What can hang from each mark:
B: Q
U: N Q
H: M
N: H T U
R: Q
A: F Q
M: T
Q: A B R U

Each row was made from one small tree. The marks that hang from a mark follow it in brackets, in alphabetical order. Every link used is in the known rows. Write each row's tree.
Known rows:
N{U{Q{R}}}: [-1.07  0.15  0.92 -0.72  0.71  0.68 -2.85 -0.34  0.40  0.70 -1.80 -1.61
  0.71  1.25 -0.21 -0.26  1.25  0.51  2.19  2.00  1.69  0.15]
B{Q{R U}}: [ 0.74 -0.26  0.41 -0.61  0.16 -0.51 -2.08 -1.40 -0.64 -0.61 -0.22 -1.56
 -1.11 -0.18 -0.57 -0.47 -0.77 -0.05  0.44  0.39 -0.26 -0.42]
U{N Q{R}}: [-1.66 -0.41  0.95  1.08  0.02  1.44 -2.31  0.10 -0.24  0.49 -0.39 -1.14
  0.06  0.48 -0.05  0.19 -0.16 -0.12  1.59  1.35  3.17  1.16]
A{F Q}: [ 0.88  0.24 -0.33 -0.86 -0.60 -1.02  1.73 -1.09  0.23 -0.57 -1.51  0.45
  0.34  0.85  1.70 -0.48  1.03  0.28  4.28  2.23 -1.47 -0.47]
R{Q{B U}}: [ 1.01  0.17 -1.09 -1.63 -0.31 -0.25  1.26  0.56 -0.65  0.01  0.83 -0.44
 -1.32 -0.57 -0.98 -0.39 -1.29  0.29  0.16 -1.79 -2.10 -1.23]
U{N{T} Q{A R}}: [-2.34 -1.07  0.41  1.87 -0.06  0.60 -1.63 -0.06 -0.22  0.65  0.15  0.18
  0.21  0.05  0.55 -0.19 -1.60  0.42 -6.69  1.44  5.29  1.66]
A{F Q{B}}: [ 0.22  0.43 -1.01 -2.56  0.00 -1.34  1.46 -0.64  0.45 -0.65 -0.69  1.08
 -0.77  0.74  1.30 -0.11 -0.95  0.26 -0.56  1.97 -1.27  0.01]
A{Q{B}}: [ 0.59  0.15 -0.50 -1.97 -1.47 -1.28  0.72  0.07  0.63 -0.21  0.03  0.57
 -0.51 -0.70  0.59  0.05 -0.88  0.35 -1.94  1.71 -0.38 -0.45]
U{Q{A{F}}}: [-1.78  0.52 -0.80 -0.26  0.88  0.00  3.10 -1.12  0.24 -0.72 -1.85  0.31
 -0.33  1.08  0.26 -0.21  1.63  0.60  1.03  0.42  0.90  0.72]
U{N Q{B}}: [-2.73 -0.11 -0.27 -0.17 -0.21  0.91 -0.14  0.88  0.22  0.63  0.26 -0.45
  0.13 -0.47 -0.07  0.75  0.02 -0.10 -2.93  0.22  0.99  0.69]
R{Q{B}}: [ 1.11 -0.04 -0.68 -1.12 -1.83 -0.03  1.54  0.65  0.58  0.11  0.20 -0.09
 -0.90 -0.05 -0.67 -0.25 -1.82  1.10 -0.86 -0.03  0.50 -1.05]
B{Q{A U{N{T}}}}: [-1.00 -1.10 -0.45  1.65 -0.02 -1.11 -0.49 -0.52 -0.93  0.30  1.06 -0.14
  0.25 -1.33  1.52 -0.16 -0.99 -0.14 -8.20 -1.10  0.08  0.65]
Q{R}: [ 1.39 -0.28  1.06  0.81 -1.50  0.60 -0.89 -0.11  0.16 -0.26 -0.81 -0.85
 -0.50  0.31 -1.10 -0.32  0.63  0.33  3.06  1.00  1.59 -0.53]
A{F}: [ 0.64  0.15  0.04  0.67 -0.73  0.35  2.22 -0.47  0.16 -0.58 -1.73 -0.36
  0.27  0.99  0.07 -0.24  2.59  0.27  5.00  0.35 -1.55 -0.89]
N{T}: [ 0.50 -1.10  0.51  1.87 -2.86  0.09  0.64  0.15  0.20  0.56 -1.04 -0.66
  1.34 -0.67  0.05 -0.40  1.64  0.78 -1.48  1.04 -0.49 -1.88]
N{H{M} T}: [ 2.25 -0.39  1.63  1.74 -2.50  0.11  2.29  0.68  2.12  0.28 -0.14  1.31
  2.76 -0.49 -0.31  0.30  1.91  0.43  3.85  0.52 -1.67 -2.73]
U{N{H} Q}: [-1.69  0.05  0.75  1.29 -0.76  1.40  0.50  0.61  0.11  1.04  0.39 -0.23
  2.37 -0.34  0.78  0.85  0.93 -0.11  5.41  0.53  0.53  0.50]
H{M{T}}: [ 2.19  0.44  0.73  2.73 -1.08  1.07 -1.29  0.44  2.04 -0.80 -1.35 -0.66
  1.47 -1.12 -1.99  0.35  2.54 -0.45  4.21  0.09 -2.15 -2.50]
A{F Q{B R U}}: [ 0.49  0.53 -0.92 -3.21  2.17 -1.31 -1.29 -1.03 -1.01 -1.11  0.15  0.78
 -2.16  0.97  0.57 -0.45 -2.59 -0.64 -0.51  1.07 -1.17  0.58]
Q{A{F} R U}: [ 1.04  0.53 -0.43 -0.13  2.06 -0.25  0.78 -1.10 -1.13 -1.22 -0.34  0.42
 -1.96  1.15 -0.55 -0.64  0.16 -0.51  2.02 -1.50  0.09  0.96]
U{N Q{A}}: [-2.17  0.00 -0.09  1.38 -0.20  0.60  1.17  0.31  0.11  0.35 -0.07 -0.01
  0.27 -0.44  0.39  0.39  1.19  0.06 -1.09 -0.47  2.28  1.55]
H{M}: [ 2.38  0.10  1.30  1.20 -1.58  0.25  2.26  0.50  2.17 -0.62 -1.11  0.15
  0.70 -0.35 -1.35  0.19  3.81  0.08  5.47 -0.69 -1.86 -2.25]
N{H{M} U}: [ 2.73  0.80  1.95  0.48 -0.65  0.21  1.03  0.96  2.60  0.48 -0.54  0.62
  2.82  0.51 -0.32  0.62  3.50  0.08  8.63 -0.53 -2.69 -1.86]

Which tree is each row?
[ 0.75  0.77 -2.23 -2.27  1.73 -0.91  3.10 -0.26 -0.77 -0.83  0.61  1.16
 -2.37  0.77 -0.14 -0.57 -2.18  0.31 -2.07 -2.53 -1.16  0.35] => R{Q{A{F} B U}}
[ 1.34 -0.52  1.30  2.67 -0.46  0.49  0.76  1.31  0.59  0.72  1.45  1.05
  2.70 -1.07  0.16  0.66  1.85 -0.99  3.83 -2.04 -3.42 -1.66] => Q{U{N{H{M} T}}}
[-1.99 -0.73  0.41  0.37 -0.49  0.30 -1.34 -0.05  0.52  1.53 -2.05 -1.46
  2.59  0.30  0.89 -0.36  2.43  0.92 -1.97  2.03 -0.28 -1.23] => N{T U{Q}}
[-2.02  0.65 -0.95 -2.38  2.18 -0.08  0.72 -1.12  0.31 -1.08 -0.83  0.98
 -2.38  1.63 -0.61 -0.09 -2.36  0.45 -4.82  1.15  3.61  1.80] => U{Q{A{F} B R}}
[ 0.53  0.61 -0.98  0.12  1.35 -0.56  2.89 -0.68 -1.01 -0.99 -0.53  0.36
 -0.95  0.34 -0.17 -0.40  2.29 -0.45  2.63 -2.41 -2.64  0.25] => Q{A{F} U}
[-0.34  0.06 -0.81 -1.07  0.47 -0.95 -0.87  0.71 -0.84  0.23  1.69  0.32
 -0.63 -1.26  1.18  0.40 -0.80 -1.05 -1.80 -0.75 -2.19  0.69] => A{Q{B U{N}}}
[-0.39 -1.17  0.12  2.78 -0.90  0.48 -1.08  0.85 -1.49  0.96  0.74 -0.89
  1.36 -1.21  0.68 -0.04  1.64 -0.67 -1.61 -1.39 -2.26 -0.74] => Q{U{N{T}}}
[-0.01 -0.31  0.08  0.77  1.22 -0.52 -2.16 -0.84 -0.86 -0.55  1.33 -0.35
 -1.60 -0.37  0.43 -0.05 -2.22 -0.56 -3.73 -1.26  2.00  2.00] => B{Q{A R U{N}}}
[ 0.51 -0.32  0.71  1.63  0.47  1.00 -2.57  0.49 -1.35  0.15  0.95 -1.03
 -0.55 -0.17 -0.51  0.04  0.49 -1.15  3.00 -1.52 -0.21  0.64] => Q{R U{N}}
[-1.57  0.05  0.09 -1.83  0.16  0.52 -1.31 -0.23  0.51 -0.20 -0.66 -0.58
 -1.29  0.28 -1.39  0.10 -1.45  0.49 -2.63  1.82  2.62  0.14] => U{Q{B R}}
[ 0.22  0.66 -1.52 -2.84  1.53 -1.48  0.94 -0.69 -0.73 -0.75 -0.02  0.78
 -1.20  0.30  0.99 -0.19 -0.54 -0.58  0.13  0.26 -3.67 -0.33] => A{F Q{B U}}
[ 0.00 -1.31  0.71  2.29 -0.15  0.76 -3.07  0.47 -1.60  0.63  0.90 -0.83
  0.39 -0.40  0.17 -0.28 -0.37 -0.66 -2.13 -0.55  0.19  0.07] => Q{R U{N{T}}}
[ 0.51  0.35 -0.94 -2.41  0.10 -1.50  0.23  0.00 -0.67 -0.28  0.69  0.21
 -0.95 -1.14  0.30 -0.03 -0.45 -0.42 -0.86 -0.10 -2.93 -0.48] => A{Q{B U}}
[ 0.68  0.19  0.58  1.73 -0.40  0.84  0.40  1.02 -1.10  0.73  1.63 -0.13
  1.72 -0.95  0.32  0.69  1.56 -1.07  6.51 -2.19 -2.81  0.03] => Q{U{N{H}}}
[ 0.70  0.13 -0.15 -1.29  0.60  0.13 -1.50  0.23 -0.71 -0.58  0.65 -0.50
 -1.93 -0.32 -1.77 -0.07 -1.09 -0.54 -1.11 -0.99 -0.63 -0.24] => Q{B R U}
[ 0.70  0.03 -0.09 -0.83  0.72 -1.10 -0.87 -1.55 -0.55 -1.07  0.27 -0.45
 -1.94 -0.35 -0.44 -0.47 -1.60  0.13 -2.78 -0.54  1.56  0.67] => B{Q{A R U}}
[-2.09  0.76 -0.71 -2.08  1.24 -0.52  0.36  0.21  0.93  0.48 -0.64  0.09
 -0.18  0.26 -0.17  0.25  0.42  0.61 -5.30 -0.14  1.20  0.93] => N{U{Q{A B}}}
[-2.34  0.06 -0.28 -0.61  1.11  0.57 -1.18  0.42  0.25 -0.06  0.94  0.62
 -1.77  0.14 -0.46  0.52 -2.87 -0.03 -6.82  0.12  5.00  2.67] => U{N Q{A B R}}
[-1.08  0.61  0.81 -0.54 -0.01  0.61  0.01  0.20  0.79  1.25 -1.08 -0.73
  2.92  0.55  0.65  0.39  2.17  0.57  6.16  1.17 -0.83 -0.55] => N{H U{Q}}
[-2.26 -0.87  0.74  2.06 -1.45  1.14 -0.06  0.60  0.06  1.65  0.28  0.04
  3.24 -0.51  1.35  0.54  0.10  0.33  0.27  1.66  0.90 -0.20] => U{N{H T} Q}
[ 0.05 -0.99  1.05  2.99 -2.51  0.74  0.18  1.12  0.15  1.37  1.01  0.42
  2.98 -0.65  1.20  0.41  0.34  0.12  0.68  0.55  0.14 -0.52] => U{N{H T}}
[ 0.96  0.28 -0.51 -2.73  0.72 -1.29 -2.14 -0.31 -0.89 -0.55  0.88  0.33
 -1.90 -0.36 -0.16 -0.29 -2.52 -0.56 -1.68  0.84 -0.38  0.14] => A{Q{B R U}}
[ 0.17  0.05 -0.33  1.83  0.38  0.07  1.07  0.73 -1.06 -0.04  1.25  0.10
 -0.36 -1.13  0.03  0.20  1.75 -0.97  0.42 -3.39 -1.09  1.16] => Q{A U{N}}
[ 1.17  0.24 -1.15 -1.38 -1.24 -0.67  2.95  0.46  0.61 -0.22  0.74  1.04
 -1.74 -0.17 -0.64 -0.31 -2.39  1.19 -3.86 -1.04  2.14  0.17] => R{Q{A B}}
[-1.15 -0.43  1.26 -0.16 -0.01  0.59 -2.99 -0.23  0.43  1.64 -0.92 -0.53
  2.83  1.18  0.79 -0.14 -0.93  0.88  0.40  3.22  2.03 -0.45] => N{H T U{Q{R}}}
[ 0.43  0.30 -0.62 -0.98  2.24 -1.12 -0.25 -2.25 -0.75 -1.53 -0.52  0.02
 -2.13  1.02  0.20 -0.62 -1.71 -0.09 -1.43 -0.19  0.62  1.07] => B{Q{A{F} R U}}
[ 0.83  0.23 -0.12 -0.98 -0.36 -0.29  0.26  0.19  0.54 -0.75  0.50  0.95
 -2.38  0.05 -1.47 -0.06 -2.09  0.33 -5.15 -0.30  3.49  0.98] => Q{A B R}
[ 1.83  0.51  1.27  3.96 -0.86  1.84 -1.74  1.31  1.96  0.06  0.66  0.41
  3.09 -1.14 -0.82  1.17  1.07 -1.04  6.07 -0.58 -1.69 -1.18] => U{N{H{M{T}}}}
[ 0.84 -0.31 -0.34  1.35 -0.53  0.71  0.20  0.86 -1.18  0.61  1.12 -0.96
  0.13 -0.36  0.43 -0.28  0.25 -0.31  4.22 -2.35 -1.56 -0.23] => R{Q{U{N}}}
[ 0.39  0.70 -1.16 -1.66  2.60 -0.54  0.49 -0.69 -0.90 -1.44  0.45  1.07
 -3.07  0.97 -0.97 -0.28 -1.81 -0.65 -3.01 -1.71  0.28  1.31] => Q{A{F} B R U}
[-1.50 -0.31  0.78 -0.05 -0.55  0.32 -0.71  0.11  0.58  1.89 -1.04 -0.51
  3.83  0.34  1.29  0.12  1.32  0.95  1.06  2.29 -0.49 -1.17] => N{H T U{Q}}
[ 0.36  0.51 -0.64 -1.45  1.19 -0.30  0.83 -0.57  0.36 -1.34 -0.17  1.34
 -2.64  1.49 -0.72 -0.18 -2.22  0.20 -4.15  0.17  2.73  1.44] => Q{A{F} B R}
